What can hang from each mark
A: B V
F: A E S
Y: J
S: B F
B: A U
V: A
L: A
U: B J V
J: B U Y

Each row was made from one small tree. Brackets hold a mark, then the marks that hang from it, in alphabetical order. Every link used is in the known rows. Write each row's tree.
Known rows
[F [A B V] E]: [-6  6  2 -1 -4  2  2  8  8 -4  8 -1 -3 -2  3 -1 -7  1 -5 -5 12  1  3  7]
[V A]: [-3 -2 10  4  0  0  1  9 -2  4  5  0 12 -2  0  4  4  4  0  4  5  1 -3 -4]
[F [A V] E [S [B U]]]: [ -1   7   5  -2  -2   4   0  -4  -1   2   2   6  22  -3   0   0 -10  -5
  -2  -4  24  -1   2   7]
[B [A V] U]: [-6  0  4 -2 -7  1 -2  1 -2 -1  1  3  2 -1 -8 -3 -3  6  3 -4 14  1 -1  7]
[J B [U [V A]] Y]: [  8  -2   6   0   7   1  -2 -14   1  -2 -10  -3  -2   3   8   3  10  -2
   0   0 -13   2   2  -9]
[S [B [U J [V A]]] [F E]]: [  7   0   1   2   2   0   2  -6  -8   7  -1   4  36  -1   2   2 -13  -8
   1  -1  -2  -2  -3  -1]
[B [U V]]: [-3 -1 -5  2  0  1 -2  2 -2  1  0  2  6 -2  0 -1  2  2  4  2  8  0 -3  0]
[U [B A] [J Y] V]: [  0  -1  -7  -3   2  -3  -3  -9  -7  -4  -8  -1 -17   1   1  -1   0  -6
   2   2  -6   2   1  -1]
[J B U Y]: [ 9 -2  6  1  8  0 -3 -8  6  2 -5 -1 -3  3  0  4 11  1 -2  0 -9  0  2 -3]
[U [B A] J V]: [ -6   0  -9  -1  -2  -3  -1   1  -7  -2  -7   0 -14   0   0  -3   0  -4
   3   3  -3   0  -2  -2]
[L [A V]]: [-5 -2  3 -2  3  1  2 11  2  1 11  1  4 -1 -2  0  3  6 -3 -1  6  0  0  0]
[S B [F A E]]: [ 2  3  3  9  5  2  2  5  5  8  1  4 42 -3 -1  7 -9  3 -4  2 11 -3 -1  2]
[S [B U] [F [A V] E]]: [  2   4   3   4   0   4   2  -3   2   5   0   5  40  -2  -3   2 -12  -2
  -3  -5  13  -2   0   7]
[J U Y]: [ 7 -2  4  1  6  0 -4 -4  5  4  2  0 -3  0 -1  4  9  5 -2  0 -7  1  1  0]
[Y [J [B [A V]] U]]: [  0   2   6  -2  -2  -1   3  -2   6  -5 -10  -1  -8   3  -5  -4   2   5
   1  -2  -8  -3   2  -2]
[U B [V A]]: [-6  0  0  3  1  0  0  4 -6 -1 -4 -2  0 -1  7 -1  9 -8  1  4 -1  2 -3 -8]
[L [A [B [U [J Y]]] V]]: [  4  -3  -2  -9  -1   0   0  -3  -1  -2  13   0 -13   2  -4  -1  -6  -2
  -3  -6  -4   2   4   7]
[A V]: [-4  0  4  0  0  2  1 12  2  0  5  0 -5 -2 -2 -3  6  3 -2  0  4  0 -1  0]
[L A]: [-4 -4  1  3  5 -1  0 11  2  4 12  1 15 -2 -2  5  2  9 -2  4  8  0 -2  0]
[A [B [U J]] V]: [  0   0  -2  -5  -8   1   1   8  -1  -1   8   0 -20   0  -5  -5  -5  -3
  -1  -4  -3   0   0   6]
[F A E [S B]]: [-1  6  6  3  4  1  0  3  2  5  3  5 25 -3  2  5 -8 -1 -3  2 23 -2  1  3]
[A [B [U [J Y]]] V]: [  5   0  -1  -7  -4   1  -1  -2  -1  -3   6  -1 -22   1  -4  -3  -4  -5
  -2  -5  -6   2   3   7]
[F A E S]: [-3  6  4  1  2 -1  1  0  4  3  8  3 13 -4  4  5 -7  0 -1  1 23  0  1  6]
[V [A [B U]]]: [-1 -1  7  1 -8  0 -1  7 -3  2  8  0  3  0 -2  2 -2  0  1 -1  8  2 -3  4]
[V [A [B [U [J Y]]]]]: [ 7 -3  5 -3 -5 -1 -1 -4 -5  1  7 -1 -6  2 -2  3 -7 -5  1 -1 -4  3  1  3]
[U V]: [-4 -1 -5  3  3  0  0  8  0  0  1  0 -2 -2  2 -1  5  5  1  5  4  0 -2 -4]
[Y [J B U]]: [  3   1   4   4   4  -2   3   1   8   0  -6  -2   1   2  -2   1   6   2
   0   4 -11  -5   0  -5]
[A B]: [ -3   0   0   3  -2  -1   0  16   4   1   8  -1 -11  -2  -2   1   3   5
  -3   2   5   1  -1   3]

Which tree is each row?
[ -4  -3 -10  -1  -1   0   0   5   0   0  10   0  -1   0   0  -1  -3   5
   0  -2   8   1  -1   5]  [L [A [B [U V]]]]
[  3   1   3   3   2   0   5  -4   3  -3 -10  -3   3   3   6   0   5  -2
   2   5 -15  -3   0 -11]  [Y [J B [U [V A]]]]
[ -4   3   1  -1  -4  -2   1  -1   2  -4  -7  -1 -15   1  -3  -6   5   0
   1  -2  -9  -2   1  -1]  [Y [J [U [B [A V]]]]]
[ -1   0   0   2   1  -1  -2  -2  -3   2  -5  -2  -6   0   8  -1  12  -5
   1   0 -11   2  -2  -8]  [J [U B [V A]]]
[  3  -2   3  -7  -4   0  -3 -10  -5  -3   1   3  -7   1  -8  -1  -7   1
   3  -4   1   2   2   7]  [B [A V] [U [J Y]]]
[  7  -1  -1   0   9   1  -3 -12   4  -1 -10  -2 -10   3   5   1  12  -1
  -1   0 -11   0   2  -6]  [J B [U V] Y]
[  2   6  -4  -1  -8   0   4  -3   4   2   8   1   7  -1  -1  -1 -18  -4
  -2  -8   2  -1   2  12]  [S [F [A [B [U J]] V] E]]
[  1  -2   0  -1   1   0  -4 -16  -3  -5 -12   1   3   2  -2   1   0   0
   5   0   9   1   1   2]  [J [B A [U V]] Y]
[  6  -2   4  -2   5   0   1  -9  -5  -3  -8  -2  -4   3   6   3   1  -8
   1   5 -13   1   1  -9]  [U [J B Y] [V A]]
[ 1 -2  2  2  1  1  0  0  0  2  0 -1  1 -1  6  0  7  5  1  1 -8  1 -2 -7]  [J [U [V A]]]
[ 0  1  4  5  0 -1  2  1  2 -1 -5  1 15  2 -6  1 -1 -4  4  4  3 -5 -2 -1]  [Y [J [B U]]]
[-2 -1  4  2 -1  1 -1 -6 -5 -1 -7  0 13  1  3  1  3 -5  4  2  5  0 -3 -5]  [J [B [U [V A]]]]
[  4  -1   0   0   5  -2  -3  -2  -3   2  -1   0 -11   1  -1   2   5 -11
  -1   3  -9   1   1  -2]  [U B [J Y]]
[ -1   2  -1   4   0  -2   3  -3  -2  -2  -8  -3  -4   1   7  -3   7  -7
   2   3 -16  -2  -1 -10]  [Y [J [U B [V A]]]]
[ -4   0   0   1  -4   1   2  10  -2  -2   3  -3 -10  -1   5  -1   1   2
  -1   2   1   2  -1  -4]  [U [V [A B]]]
[-9  0 -6  1 -1 -2 -3  2 -4 -3 -7  0 -9 -1  1 -3  5  0  3  2  7  1 -2 -1]  [U [B A] V]
[ 5 -3 -7 -2  3 -1 -3 -9 -4 -1  0  2 -3  0 -1  0 -3 -4  3  2 -5  0  1  0]  [B [U [J Y] V]]
[  2  -1   5   1   3   1   0  -4   1   1  -8  -2   2   2   7   1  10   0
   1   2 -10   0  -2  -9]  [J B [U [V A]]]
[  5  -2  -3  -2   8   0   0  -7  -1  -3  -8  -2 -11   2   3   1   3  -6
   0   5 -11  -1   2  -6]  [U [J B Y] V]
[-2 -3 -2  0 -2 -1 -1  8  2  3 14  1  6  0 -5  2 -3  6 -1 -2 11  1 -1  7]  [L [A [B U]]]
[  5  -2  -2  -3  -1   0   1  -1  -4  -3   3  -3 -19   1   5   1  -4  -3
  -2   2 -11   3   2  -4]  [U [J Y] [V [A B]]]
[ -4   2  -7   2  -1  -4   0  -4   0  -4 -11  -2 -11   1   1  -4   4   0
   4   1  -9  -2  -1  -4]  [Y [J [U [B A] V]]]
[-4  5  3 -1 -4  2  2  5  4  0  5  1 -3 -4  1 -1 -2  3 -1  1 13  0  2  3]  [F [A V] S]
[  4  -2   0  -2   6   0  -4 -15   3  -3 -13  -1  -9   3   2   1   6   5
   1  -1  -6   1   2  -2]  [J [B A] [U V] Y]
[ -5   0  -7   0   0  -2  -4  -4  -1  -1  -9  -1 -13   0   2  -3   8   2
   3  -1  -3   1  -1  -1]  [J [U [B A] V]]
[ -1   2  -8   4   3  -3   1  -1   2  -2  -8  -3 -11   1   4  -4   9  -4
   2   3 -15  -3   0  -7]  [Y [J [U B V]]]
[  3   3  -6   0 -10   1   3   2   4   2   6   0  -1  -1  -5  -2 -14   1
  -1  -5  -5  -1   1   9]  [S [F [A [B [U J]] V]]]
[  0  -1   3   2  -5   2   0   1  -3   4  -5   5  24  -2 -11  -2  -6   7
   1  -5   9  -1  -2   6]  [S [B [A V] U] F]
[ -6   3  -1   1  -7   3   2  13   7  -3   6  -2 -11  -2  -1  -2  -3   6
  -4  -1   5   1   2   4]  [F [A B V]]
[ -5  -1  -1  -3  -1   1   3  14   4  -1  13  -2 -11   0  -2  -2   1   6
  -6  -4   4   1   1   4]  [L [A B V]]
[  5  -5 -11  -5   2  -1  -1  -6  -2  -1   9  -1  -9   2   0   1  -8  -1
   0  -2  -4   1   3   3]  [L [A [B [U [J Y] V]]]]
[-1  0  4  2 -2  2  2  8 -1  4 -5  3 17 -2 -9 -1 -3  9 -3 -2  4 -1 -2  2]  [S [B [A V]] F]
[ -1  -4 -12  -4  -2  -2   1   3  -2   0  11   0  -6   1  -1  -1  -8   2
   1  -1  -1   0   0   4]  [L [A [B [U J V]]]]
